Known rows, with every step that occurs
N/F/P/M/S: -9	5	6	-22	11	26	0	-15	17	-9	17	23	6	2	8	8	12	-10	-12	-18	-18	0	18	19	9	-31	-11	8	-1	-11
C/H: 3	-14	10	-8	7	-7	-4	-9	8	-7	0	-1	3	-2	-2	-9	1	-7	2	2	-8	-9	11	2	-6	-2	-11	3	2	-6
F/P/M: 2	0	6	-14	13	16	1	-8	13	0	12	12	6	7	-5	7	13	2	-9	-17	-19	-2	14	0	-3	-20	-18	10	-1	-11
N/F/P/Q/X: -2	1	-16	-15	18	13	17	-19	15	-16	2	10	8	5	-5	-5	-2	1	-5	-13	-14	15	15	17	9	-16	-16	14	-8	-22
H/M/S/Q/N/F: -15	-27	4	-20	1	-3	1	-26	30	-15	29	22	-2	-3	17	2	-3	-18	8	-7	-7	3	4	26	21	-30	11	11	-20	24
Q/P/M/S: -12	-11	5	-14	1	17	13	-21	24	-13	22	17	-7	6	18	0	4	-10	-20	-27	-3	-11	12	13	6	-21	-11	-3	4	10
S/Q: -3	-18	0	-6	3	-8	9	-13	10	-3	16	14	2	-10	-5	-3	-1	1	8	-3	-4	-6	4	10	-2	-8	-4	7	-11	11
N/Q/P/M: -8	-7	-5	-18	3	12	12	-16	14	-13	21	8	13	11	16	-7	-11	-8	-7	-12	-4	-7	7	5	2	-8	-11	4	2	9
X/Q/N/F/P/Y: -5	-19	-5	-38	17	-4	7	10	10	-28	23	29	5	2	8	11	1	-11	6	-3	-29	18	19	0	-5	-20	-21	14	-15	-9
P/M: -5	-7	-3	-9	10	8	-3	-11	10	-1	13	9	4	8	5	4	6	4	-3	-8	-11	-4	12	-1	-9	-17	-5	13	3	1
P/Q/X: 2	-10	-19	-4	12	6	17	-18	20	-16	1	-2	-6	11	-3	-13	-3	6	-4	-9	-9	7	10	3	2	-9	-9	14	-4	-5
F/P: 9	-5	13	-10	8	8	8	-1	8	-1	6	10	9	-6	-5	-5	10	-4	-3	-11	-12	1	9	-2	-4	-12	-20	5	-3	-10
S/Q/N/F/P: -4	-10	6	-24	15	2	8	-12	12	-15	23	35	12	-16	1	8	5	-6	10	-10	-13	7	13	20	6	-15	-5	9	-24	0
N/F/P: -2	-1	8	-17	10	10	3	-4	3	-3	7	19	19	-9	2	1	3	-7	2	-5	-9	5	10	11	-1	-16	-13	6	-1	-18
M/P: 0	-14	14	-8	13	10	-1	-1	0	-8	9	14	-4	-2	-2	1	-7	-3	-6	-11	4	-6	11	6	-3	-20	-4	-4	-5	-1
S/F: 6	-22	0	-8	-3	-3	2	-14	13	-4	-1	6	5	1	-3	-7	-1	5	12	0	5	-5	4	-1	-5	-18	-9	8	-11	-8
F/P/M/S: 2	1	12	-15	8	25	6	-13	22	-8	16	16	-5	9	1	4	19	-9	-17	-25	-21	-5	17	6	6	-27	-17	7	-1	-4
C/H/F: 1	-24	5	-16	3	-16	-15	-16	7	-5	-4	-7	10	-6	6	-1	4	-9	6	2	-6	-13	16	-1	3	0	-23	6	-3	-11
Q/N/F/P: 0	-3	9	-24	18	11	3	-4	8	-13	15	26	12	-10	12	4	9	-10	7	-10	-12	9	14	10	0	-16	-6	8	-11	-12
U/X/Q/P/M: -3	-28	-11	-19	7	0	16	2	4	-19	28	25	-7	14	4	-3	4	-10	-8	-25	-6	-5	4	4	-14	-7	-23	-4	0	7
M/S/Q/X/Y: 1	-23	-8	-5	-10	8	22	-29	31	-19	10	13	-24	-8	2	-4	-9	-5	-10	-14	-7	-7	-8	15	11	-25	-13	5	-10	5
H/F/P/Q/X/Y: 12	-15	-18	-11	3	6	10	-25	22	-13	-4	-5	-2	1	-5	3	-2	-1	-14	-14	-20	-2	6	-6	16	-19	-40	16	-12	-20
Q/N: 4	-15	7	-11	11	2	3	-5	13	-13	13	13	-2	-3	13	-2	9	-4	7	-8	-4	4	9	-2	-6	-9	1	7	-6	7
X/Q/P/M/S/F: -5	-30	-3	-28	-6	10	9	-20	22	-22	23	24	-15	18	7	4	2	-9	-11	-21	-4	-14	18	14	3	-35	-21	-4	-18	0
Q/X: -2	-16	-6	-7	3	7	15	-15	16	-12	-1	3	-3	1	6	-7	-1	4	3	-11	0	10	3	5	-7	-7	-12	7	3	-11
P/Q/N/F: -4	-5	-12	-14	22	3	4	-13	10	-17	18	18	7	3	13	-2	0	-3	4	-1	-9	7	17	9	3	-13	12	16	-11	4
C/H/F/P/Q/X: 8	-17	-9	-21	15	-5	1	-26	21	-19	-10	-10	2	7	-11	-5	4	-7	-5	-13	-20	-2	26	4	17	-2	-40	13	-15	-26
S/Q/X: -5	-23	-10	-10	3	-4	18	-21	20	-13	6	11	-6	-5	-3	-5	-4	7	8	-10	-1	4	3	15	-2	-8	-11	10	-11	2
H/Q/N: 14	-24	0	-19	7	-4	1	-11	19	-11	10	18	2	5	16	-8	15	-10	7	-5	-13	10	2	-12	-11	-9	-2	13	-16	22
X/Y: 5	-12	1	2	-5	4	5	-6	9	0	7	5	-1	-9	5	-2	-7	-1	-7	0	-7	-9	-8	-8	-7	-18	-10	5	3	-3
M/P/Q/X: -1	-12	-8	-5	20	15	10	-16	12	-21	3	6	-15	12	-11	-5	-14	5	-12	-18	-1	3	16	9	8	-19	-8	4	-11	-6
H/F/P: 8	-16	8	-20	5	0	-4	-9	7	-1	4	4	16	-5	3	3	14	-7	0	-13	-10	-2	12	-3	7	-11	-32	8	-9	-14

Rows
9	-14	4	-32	13	4	0	-10	16	-10	10	30	17	-1	12	1	17	-14	8	-9	-20	17	8	2	-4	-18	-10	12	-21	5 -> H/Q/N/F/P
4	-13	-12	-1	10	17	11	-17	14	-20	3	6	-22	7	-10	-1	-22	5	-21	-15	-8	-5	5	2	7	-27	-11	5	-10	-8 -> M/P/Q/X/Y
-8	-32	-6	-24	1	-14	18	6	12	-22	20	13	-1	4	9	-2	-12	-7	-5	-5	-13	4	8	-3	-11	-9	-26	1	-4	8 -> X/Q/P/Y
0	-21	2	-14	11	-6	9	-13	16	-14	22	23	-5	-7	3	1	5	-2	11	-7	-5	-1	8	7	-1	-9	4	9	-18	17 -> S/Q/N
-1	-17	-1	-14	-2	15	0	-26	27	-10	7	10	-8	14	4	2	8	1	-2	-13	-4	-11	12	5	7	-35	-7	9	-9	-4 -> P/M/S/F
12	-23	20	-14	-13	6	2	-21	34	-4	3	2	1	10	-5	-4	5	-12	-1	-15	-9	-3	2	3	20	-37	-22	6	-16	-6 -> H/M/S/F/P
9	-26	-5	-10	6	-8	12	10	-5	-15	18	18	-8	6	-4	-12	7	-11	6	-9	-3	1	0	-2	-15	-3	-17	2	0	3 -> U/X/Q
-15	-19	-5	-15	4	-1	15	-22	19	-7	27	22	3	-1	1	4	-5	1	-6	-18	-4	-14	10	18	2	-14	-9	3	-9	15 -> S/Q/P/M
8	-18	13	-23	8	-9	-12	-12	9	-6	-3	-2	14	-8	-3	2	12	-13	0	-6	-16	-12	20	-1	8	-3	-37	6	-7	-22 -> C/H/F/P
-6	-24	1	-18	-5	14	11	-27	31	-16	13	15	-6	12	11	0	1	-4	-9	-23	4	-17	11	13	10	-32	-12	-2	-9	1 -> Q/P/M/S/F
15	-16	3	-24	23	-9	-7	-18	16	-21	6	0	4	2	-1	2	16	-13	-2	-11	-25	-8	31	-4	18	-4	-27	12	-21	-9 -> C/H/F/P/Q/N
-11	-20	-7	-23	5	5	8	-5	7	-12	27	23	-4	11	9	6	1	-3	-12	-16	-10	-7	17	8	-12	-19	-19	0	-4	3 -> X/Q/P/M
-5	-10	-4	-20	7	20	18	-28	37	-20	14	21	-15	7	-8	7	9	-2	-10	-32	-18	1	13	22	14	-25	-22	11	-14	-3 -> F/P/M/S/Q/X
3	-22	0	-24	5	-12	1	-6	17	-7	4	-2	17	-3	4	5	3	-6	3	-7	-21	6	11	-15	9	-11	-38	16	-8	-9 -> H/F/P/Y
-12	-1	0	-23	9	18	6	-22	22	-8	25	32	4	-2	-1	11	7	-8	-6	-19	-18	-4	17	28	14	-32	-9	8	-16	-1 -> N/F/P/M/S/Q
-18	-13	-7	-25	14	13	1	-27	25	-21	32	35	-7	-1	17	13	6	-6	4	-15	-11	-3	19	28	10	-28	13	13	-18	16 -> P/M/S/Q/N/F
-1	-10	5	-14	-1	5	20	-10	10	-14	15	6	14	0	14	-18	-14	-14	-3	-7	4	-3	-1	6	2	-1	-14	-2	0	9 -> N/Q/P
12	3	0	-7	15	7	12	-6	11	-6	8	6	6	6	-13	-9	8	-3	-11	-12	-19	1	15	-1	6	-13	-17	11	-10	-5 -> F/P/Q
-8	-8	-5	-37	21	15	-4	-1	3	-19	28	37	1	8	9	19	14	-6	-1	-13	-27	8	27	11	-9	-28	-12	13	-16	-12 -> X/Q/N/F/P/M
-12	-6	-3	-29	21	9	1	-18	16	-13	28	38	9	-5	2	19	7	0	7	-15	-20	3	20	20	5	-24	-2	15	-21	-1 -> S/Q/N/F/P/M
-5	-25	23	-11	6	-4	-19	-10	13	-5	6	-5	-5	8	-7	-1	-14	-13	-4	-3	-7	-13	12	7	9	-20	-11	-2	-6	1 -> C/H/M/P
-12	-17	-13	-13	4	14	16	-33	34	-19	15	16	-20	8	1	3	2	1	-4	-23	-9	-1	11	21	10	-23	-8	11	-9	6 -> P/M/S/Q/X
21	-12	5	-16	12	13	14	-20	32	-26	11	15	-11	12	-7	-4	16	-9	-5	-22	-15	0	21	3	21	-28	-11	11	-31	-1 -> M/S/F/P/Q/N
1	7	-6	-12	19	8	7	-9	4	-7	11	13	17	1	-5	-3	2	-4	-6	-5	-17	4	16	13	7	-17	-9	12	-9	-13 -> N/F/P/Q
8	-25	-13	-16	-1	-1	11	-21	24	-9	-5	6	0	10	5	-14	5	-3	5	-8	-8	15	-3	-5	-10	-9	-15	12	-7	6 -> H/Q/X
-7	0	7	-30	19	28	2	-16	23	-20	24	31	0	2	18	13	17	-12	-8	-23	-21	4	21	18	11	-31	-3	9	-8	-5 -> Q/N/F/P/M/S
2	-23	0	-30	11	-12	-12	-18	15	-16	4	19	9	0	17	-5	7	-18	13	6	-18	4	11	4	-5	-7	0	9	-15	9 -> C/H/Q/N/F
5	-24	-1	-20	10	-1	3	2	5	-21	22	22	-10	4	10	2	12	-7	3	-6	-11	6	15	-1	-15	-13	-9	7	-14	4 -> X/Q/N
2	-26	6	-27	7	-21	-10	-9	18	-13	-4	-9	14	-3	-2	4	1	-12	4	-1	-25	-5	18	-13	10	-1	-43	13	-6	-16 -> C/H/F/P/Y
5	-11	3	-10	27	10	2	-7	7	-22	19	17	-13	9	-2	2	-2	-2	-9	-16	-5	-1	24	3	7	-20	6	5	-20	9 -> M/P/Q/N
-3	-23	-2	-26	4	-7	-4	-22	25	-8	7	11	5	10	8	-5	4	-11	-10	-12	-18	-14	11	1	-6	-7	-22	2	-7	14 -> C/H/Q/P/M
